Each row was made from one path, in order. Every step used is in the known rows, and no mark comes twice. Write each row's path.
Known rows
b-k: [ 10   5   7  -4  11   3 -15   5  12  -3  18  15  -7   2 -16 -10 -54  -2
   7   4  11  23  44  -4  -3 -11  18  -2  -4   9  -6 -51  -4   6 -14 -20
  13   4  14  18  -9 -17 -27  13   7 -12   4  35  13 -22   5   4   0  18
  -3 -16  18   6  15]
b-c-z-k-d: [ 20  19   9  -5  20 -18  23  -5  -4  -9  22   8  25   0   3 -18 -38  10
   4   5  30  19  31  21  -9 -22  -2   5 -11  21  -4 -31  28  11   2  41
  -6   4  -7 -12 -14  -9 -66 -22  12 -18   1 -57  -8 -12  19  16  19  35
 -23 -36  18   7   8]
b-k-d: [ 15  30  10   8  19  12  -1   0  10  -7  23   9 -14   9 -14  -2 -44 -15
   1  10  12  33  46 -15  -7 -13  15   7  -1  12  -3 -60   4  -5 -22 -39
  17   7   9  13  -5 -23 -18   9  10 -11  10   7   6 -25   7  15  16  12
  -9 -27  40  12  22]
b-c-z-k: [ 17   5   7 -10  16 -22  17  -3  -2  -6  20  10  28  -4   3 -20 -38  16
   6   0  27  15  30  26  -7 -20   0   0 -12  18  -5 -26  25  17   6  49
  -9   3  -4 -10 -17  -4 -70 -19  10 -18  -2 -38  -4  -8  18  11  10  40
 -20 -30   7   5   5]
b-c: [  8   8   8  -8   8 -27  10  21   1  -4   1 -12  23   5   3 -10 -14   1
   8  -7  12  -5  42 -10   4  -8   4  -4  -8   9   6 -30  13  -7   9  30
 -14  12   4   4 -13   4 -60  -2  -2 -12  -5 -41  -8 -11  10   5  14  26
  -9  -8 -14   7  12]
z-k-b-c-x: [ 27  28   8 -10  20  17  -7  14   9 -11  25  31   8 -21   9 -13 -30  19
  -4  14  30  23  28  11  30  18  -3  -8  12  26 -11 -18  29  13 -18  23
  -6  -3 -30   8 -26  -3 -19 -25   5 -23  21  -5  13 -11   6  15  12  35
  -2 -31  23   2   1]
x-k-b: [  8  19   7   0  15  32   9  45  17 -14  20   1  -4  -1  -9  -2 -58  14
   7   5  15   4  35  -2  20  16  16  -3  22  11 -17  11   9  18 -13 -14
  14   9 -15   2 -20  -5  12  -7 -12 -18   4  41  25  17  -3  14   2  -7
   2 -30  11  13   2]
d-k-b-c-z: [  2  25   6   0  -1  -7  17  25  14 -15  17  22  28 -13   5  -7 -60  33
   0  -3  11   7  64  11  18   6  17 -14   6  30 -19 -26  34  45  -5   2
   2  11  -2 -15 -15  22   5  -1   8  -8   7  28  23  16   6  16   7  12
  -4 -49  21  17  19]
z-k-b-c: [ 28  27   5  -8  24   9 -13  11  14  -9  22  39   7 -16  11  -9 -42  17
  -3  10  25  15  33   3  39  24  -5 -10  11  20 -15 -26  32   1 -15  17
  -6   1 -23   0 -29  -9 -14 -27   1 -18  18  -5  12 -20   3  15  15  31
   1 -30  16   5   1]
x-k-b-c-d: [ 14  24  12  -3  21  28  16  58  17 -16  24   0  10   3 -11  -8 -73  15
   8   3  26   2  69   2  13   6  22  -9  19  21 -12   4  15  13  -6  -2
  10  12 -21   8 -24 -10 -26  -6 -16 -29  -2   8  18  14   6  16  11   7
  -7 -36  11  14  13]
k-b-c-z: [ -5  30  -2   9  15   1   5  36  -2 -17   5  28  24  -6  10   2 -53  19
   9   7  27  -2  51  24  17  -6   5 -10  -8  11 -11 -19  23  25   8  27
   1  24  -1 -14  -4  37 -34 -17  14 -10  15 -22  11   9   1  13   6  39
   0 -34   2  13  19]
c-b: [ -5 -10 -10   8   2  12   1   4  13   2  -1 -23   9 -17  18   3 -43   1
   6 -10 -10  25  -2  37   8   0 -17  19  -8  18  -9  13   8  -5 -17  33
  -8   8 -19 -16  16  19 -17  -4  -5 -12   9  14   1  19  -1   7  -8 -11
   7  14  -6  -3   9]
c-b-k-d: [  5  12  -2  13  15  19   1   4  20  -4  15 -17   1 -10   7   2 -77 -10
   7  -4  -1  48  30  27   3  -8  -6  24  -9  25 -11 -29  12 -10 -33   8
   4  12 -12  -8  14   4 -33   4   2 -22  16  18   6   3   4  17   4  -3
   2  -6  20   6  25]
k-d-c-x: [ -3  43  18  14  -3   9  50   9 -12 -18  16 -34  23  -5  -7   6  60 -20
 -11  24  18  16  16 -10 -14 -12  -9  10   5  16  10  -4  13 -20 -21 -20
  12   3 -23   8   1  -1 -13  -9   4 -10   6 -63  -9  -7  13   5  18 -13
 -19 -32  30  10  20]
k-d-c: [  0  42  13  15   7   0  42   5  -6 -15  11 -22  19   3  -5  10  39 -26
 -11  20  12   5  21 -23   0  -6 -12   8   4   8   6 -14  17 -41 -18 -28
  10   9 -13  -5  -5 -11  -4 -15  -1   0   3 -61 -11 -16  10   4  23 -20
 -14 -29  22  13  20]
b-k-d-c-x: [  9  34  19   6   9   7  21  11   3 -15  29  -9   9   0 -21  -5  -9 -17
  -2  21  24  34  54 -11 -12 -19  13   6   0  21   0 -54   5  -6 -28 -35
  21   5  -1  20  -9 -17 -36   7  10 -18  10  -6   6 -26  15   8  14  12
 -16 -37  37  13  30]
z-k-b: [ 24  23   1  -4  22  26 -17   2  14  -7  22  46  -5 -18  10  -5 -36  16
  -7  14  19  17  11   6  35  27  -6  -8  15  15 -17 -10  26   5 -21   1
   0  -5 -26  -2 -23 -12  12 -26   2 -11  19  16  16 -13  -2  14   9  20
   6 -26  24   1  -4]
c-z-k-d: [ 17  15   2   4  17  15  17 -37  -6  -5  30  29   4  -9   2 -10 -37   9
  -7  16  24  34 -12  42 -18 -18  -6  14  -5  17 -13  -1  23  28 -11  17
  11 -12 -15 -24  -2 -16  -7 -30  19  -8   7 -24   1   0  11  17   6  17
 -20 -39  42   1  -6]
x-c-b-k-d: [ 16  12   0   8  13   3  37  42  16 -15  14 -16  26  -2   3   4 -34 -25
   9 -23  19  38  26   5   6 -15 -12   6   9  11 -11 -22  25 -16 -11   5
  -1  16 -25   6 -12  14 -76  13 -10 -31   3 -27  -5 -12  13   0  17 -17
 -11 -12 -13   0  23]
z-k-d-c: [ 30  34  14  -2  19  14  19 -17   8  -8  30   7   8 -10   0  -5  13 -10
 -16  22  18  25   9 -14  20  13 -15   5  13  19  -5 -17  28 -33 -33 -14
   3 -11 -28  -1 -26 -41   4 -29  -2 -12   8 -37  -4 -33  12  10  24  -5
 -12 -33  36   4   1]

Which path is each row?
[  8  -3  -6   3   5  -4  36  41  11 -10   4 -20  33  -6  10   5 -11 -17
   7 -28  11  20   6  14  12 -10 -20   3   9   6  -9   8  24 -11   0  26
 -10  13 -30   0  -9  24 -66   8 -15 -26  -4 -28  -7  -1  10  -7   8 -25
  -7   1 -33  -5  11]
x-c-b
[  0  14  14  -5  -5  39  20  41  -1 -17  23 -22   3 -16 -12 -11   4  20
   4  11  25  23  12  23 -15  -1  18   5  19  25  -4  29  -3  52 -16   6
  14  -7 -34  28  -4  16  -8   2   3 -31  14  26  22  34   6  11  -8   9
  -9 -25  23   2   2]
c-x-k-b
[ 34  31  10  -2  23  21   2 -27   9  -3  27  19 -12  -6   5  -6 -13  -5
 -14  15  14  30  -5 -10  12  15  -9  10  14  17  -5 -17  25 -17 -25 -13
   3 -13 -23  -2 -19 -39  13 -24   1 -11  11 -23  -2 -21   6  17  24   2
  -8 -26  42   2  -4]
z-k-d
[-14   2   6   3  -9 -18  45   2 -12 -15  15 -10  47 -13  -9  -5  24   2
  -4  19  22  -1  21  25  -9 -25 -10  -5 -12   9  -6   8  12  -7  -5  17
  11   5  -9 -15  -7   4 -36 -17   4  -4  -9 -32  -1 -10  16 -12  -7   0
 -18 -30  -5   7   9]
d-c-z
[ 12  27  17   6  13  23  45  28  15 -15  29 -47  11  -1 -13  -2 -28 -11
  -1  10  12  20  30  -9   4   2   1  16  17  21  -9  10  17 -21 -28 -20
  13   5 -27  -4 -17 -28  -9 -10 -20 -24  -5  -9   6   3  10  13  15 -33
 -15 -31  22  15  10]
x-k-d-c-b
[ 11   9  -4   1  16  18   3 -18  -2  -7  27  47   8 -17   5  -9 -57  27
  -2  15  29  24  -3  54  -2 -11  -2   2  -4  16 -20   4  24  42  -6  26
  11  -6 -16 -24  -5   5  -4 -30  20  -9  13   4  13   6   5  14  -4  29
  -9 -41  31   1  -6]
c-z-k-b
[ 12  22  11  -3  19  20  14  55  16 -16  20  -6   8   1  -9  -7 -66  17
   9   1  20   1  53  -6  22  12  17  -6  18  15 -15  -3  15  13  -7  -1
   7  14 -15   4 -26  -3 -20  -9 -13 -23   1  22  20  12   2  17  10   6
  -3 -34   4  15   7]
x-k-b-c
[  3  -7  -7   5   9  12  -9   6  21   0  12 -13   5 -15   5  -3 -81  -1
  10  -8  -3  42  30  33   5  -7  -5  17 -11  24 -13 -23   6  -1 -29  20
   1  10 -11  -4  12  10 -39   7   0 -22  12  39  10   3   3  10  -7   1
   5   3   4   1  19]
c-b-k
[-13   8  15  -3 -22  -8  43  21 -13 -17  13 -38  43 -22 -12  -8  72  -1
  -6  22  20   3  19   8  -9 -13  -6  -2   1  18   6  15   4  -5 -14  13
   6  -1 -26  17  -7  11 -38  -4  -2 -16  -1 -29   1  -6  17 -13  -6   0
 -16 -20  -3   0  11]
d-c-x
[ 29  34  17  -4  13  18  24 -16   3 -11  33  -1  10 -16  -3 -10  24  -6
 -16  25  25  32   7  -5   8   7 -12   7  15  24  -3 -10  26 -17 -35  -8
   4 -14 -36   6 -23 -35  -6 -26   2 -19  11 -39  -1 -25  15  11  20   0
 -16 -35  40   2   2]
z-k-d-c-x
[ -2  14   6   2   1  -6  36   2  -5 -18  26  11  45 -22  -5  -7   3  10
  -7  26  31   7  27  30   7 -12 -12  -8  -5  17 -14   2  25  -2 -14  18
  11   3 -22 -16 -18   0 -28 -30   6  -8   0 -24   6 -16  15  -4  -3   9
 -15 -43   7   7   7]
d-c-z-k-b
[ 17  14  12 -10   9 -15  25  24  10  -7  15  -1  33   3  -6 -15 -44  12
   2  -9  18   1  82   4 -13 -15  20 -11   0  34   6 -20  22   2   8  23
  -7   5 -11   6 -16 -13 -60  10  -9 -22 -12 -46  -6  -3  20   7  18  17
 -19 -20   8   7  26]
b-c-d-k
[ 11  33  15   8  15   3  15   6   8 -13  26  -1   6   4 -18  -3 -25 -21
  -2  18  19  27  56 -19  -2 -15  10   3  -2  14  -2 -60   8 -22 -27 -39
  19  10   6  13 -12 -22 -30   4   6 -13   7  -8   6 -31  13   7  16   7
 -12 -36  33  16  29]
b-k-d-c
[ 14  -4  -2  -4  11   9   8 -34  -4  -1  27  33   8 -14   0 -15 -43  20
  -3  11  23  27 -15  50 -14 -18  -4   6  -7  14 -15   5  17  37  -7  30
   8 -14 -13 -20  -6 -12 -12 -25  16  -8   2   2   5   2  10  10  -5  21
 -15 -30  27  -4 -11]
c-z-k
[  1   4   7  -2  -1 -13  40 -11  -6 -15  26   0  44 -19  -8 -11  11   4
  -8  23  27   8  18  26  -1 -17 -12  -5  -6  16 -10   4  21  -9 -14  19
   9  -3 -19 -14 -17 -11 -36 -27   3  -9  -7 -27   0 -19  18  -8  -3   5
 -19 -39   6   4   3]
d-c-z-k
[ 13  21  22  -9   6  -3  33  36  -4 -14  18 -42  23   0 -10 -18   5   6
   8   2  27  18  42  -1 -17 -14  13   8   5  26   8 -13  11  16  -5  28
  -5   4 -18  20 -13   0 -64   1  -1 -33   2 -43   0   9  20  14  17  21
 -22 -25  13   7  14]
b-c-x-k-d
[ -4  38  12  18   6   2  51  -5 -12 -15  17 -15  24   1  -5   7  25 -19
 -10  24  20  12  18   1 -15 -21 -12  12  -4  10   2 -10  19 -19 -14 -16
  15   7 -11 -17   0  -6 -11 -20   7  -1   2 -65 -10  -9  13   6  18 -11
 -21 -39  28  14  19]
k-d-c-z
[ 20  11   6  -4   3   0  51  42  13 -15  18   8  35   2  -8  -4 -10  -7
  -3 -22  23   7  50   0 -10 -16  10 -18  22  18  -4   7  27   2  11  -5
   4   0 -30  12 -24  -4 -56  21 -16 -27 -17 -42  -7  -6  20 -10  18 -23
 -22 -21  -5  -2  20]
x-c-d-k
[-12   1   2   5  -9 -10  35  18   6 -11   7 -38  45 -21   4   2   9  -9
  -2   9   4   7  29  16  16  -6 -23   6  -6  18  -6  10  17 -38 -22  23
  -2  12 -26 -11  -3  11 -39 -12 -10 -12  -3 -14  -2  -6  10 -11  -6 -19
  -4  -7 -18   5  18]
d-c-b
[ -6   8  21  -7 -17   3  51  34  -5 -19  24 -50  41 -18 -20 -12  50   2
  -3  22  25   8  28   4 -10 -10   1  -2  11  22   1  22   5   1 -20   7
  12  -4 -33  21 -17  -3 -35  -3  -8 -25  -6 -15   7   2  19  -9  -6 -10
 -20 -27   2   4  10]
d-c-x-k
